Each row was made from one walk, in order. Every step used is in the known rows, and no mark comes twice. Write each row's walk.
In the rows, zero is written as 128.
Known rows
Q U L Z: [125  88 143 114 105 137  77 173 139  89 107 140 108 122 113 121]
U R C: [160 124 119 137 121 152 138 153 123  71  58 130 115 153 138 151]
C R: [164 104 151 113 148 101 134 153 145  82  86 101 114 150 126 135]
Z R: [157 139 167 110 157 117 128 172 115  81 118  83 113 161 120 119]
Z Q U L: [139 105 143 103 115 121  80 179 126  65 141 134 116 143 105 101]
C R Z J: [196 104 154 116 159 110 122 171 153  90  99 131 129 142  99 153]
U L: [138  91 125 126 112 139 119 171 145  99 114 141 120 130 108 136]
L Z Q: [198 113 153  77 154 120 116 197 121 106 135 115 134 151  98 104]
N C R: [151 120  94 105 120 132 108 163 157 104  70 108 128 149 118 153]
J C R Z Q: [212 112 138  95 143 130 130 172 151  72  54 110 129 136  97 129]
U L Z J C R: [193  87 136 110 126 145 108 203 151  96  98 117 133 121  78 148]
C R Z Q: [204  99 155 106 160 110 129 175 152  65  98 131 130 161 106 131]
J C R Z Q U N: [191 110 134  89 137 139 114 171 146  64  57 111 119 135 109 131]
Z R C: [184 141 155 114 153 139 132 173 122  65  98  91 117 163 130 131]
J C R Z Q U: [200 109 141  96 136 131 115 169 151  65  53 113 125 132 100 125]
N C R Z Q U L: [167 103  97 106 113 148  88 183 168  77  73 137 136 150 101 152]

Which walk is each row?
[179 131 139 106 140 115 104 170 136 117 101  97 124 111  85 150]  Z J C R
[133 120 124  84 126 126  76 175 123  64 129 116 110 155 123 114]  Z Q U N C R
[141 121  87  81 137 155 107 177 137  95 104 124 119 157 132 156]  U N C R Z Q
[148  89 146 112 107 137  70 181 145  78  90 123 112 114  98 132]  Q U L Z J C R
[193 111 150  88 138 136  99 195 120  76 108 121 127 152 107 111]  L Z Q U R C
[ 91 117 108  97 110 140  71 154 131  90  97 122  96 135 146 139]  Q U N C R
[203 110 136 101 141 132 135 163 154  83  45 112 126 131 103 136]  J C R Z
[164 114 121  91 134 145  89 182 138  89 128 171 130 148 106 126]  R Z Q U N C
[180  85 136 103 126 144 112 205 140  88 126 132 133 141  90 124]  U L Z Q
[185 115 136 100 134 124 134 156 146  85  46  90 118 129 111 130]  J C R
[133  94 153 114 112 138  77 181 135  74 107 125 108 130 111 118]  Q U L Z R
[166 113 100 100 120 139  90 176 161  84  75 132 134 152 106 147]  N C R Z Q U
[193  86 155 112 145 119 111 181 157  49  93 137 126 154 102 133]  C R Z Q U L
[183  98 150 100 156 119 113 174 146  56 100 132 120 158 117 134]  C R Z Q U N
[146  95 148 116 110 148  79 182 138  65  97 128 110 131 116 125]  Q U L Z R C
[171 117 135 125 138 138 128 174 122  69  91 152 126 162 108 135]  U R Z Q
[192  97 158 106 153 111 114 173 151  57  95 133 125 156 109 129]  C R Z Q U
[180 110 155  86 140 125  97 194 116  84 118 117 125 151 102 105]  L Z Q U R
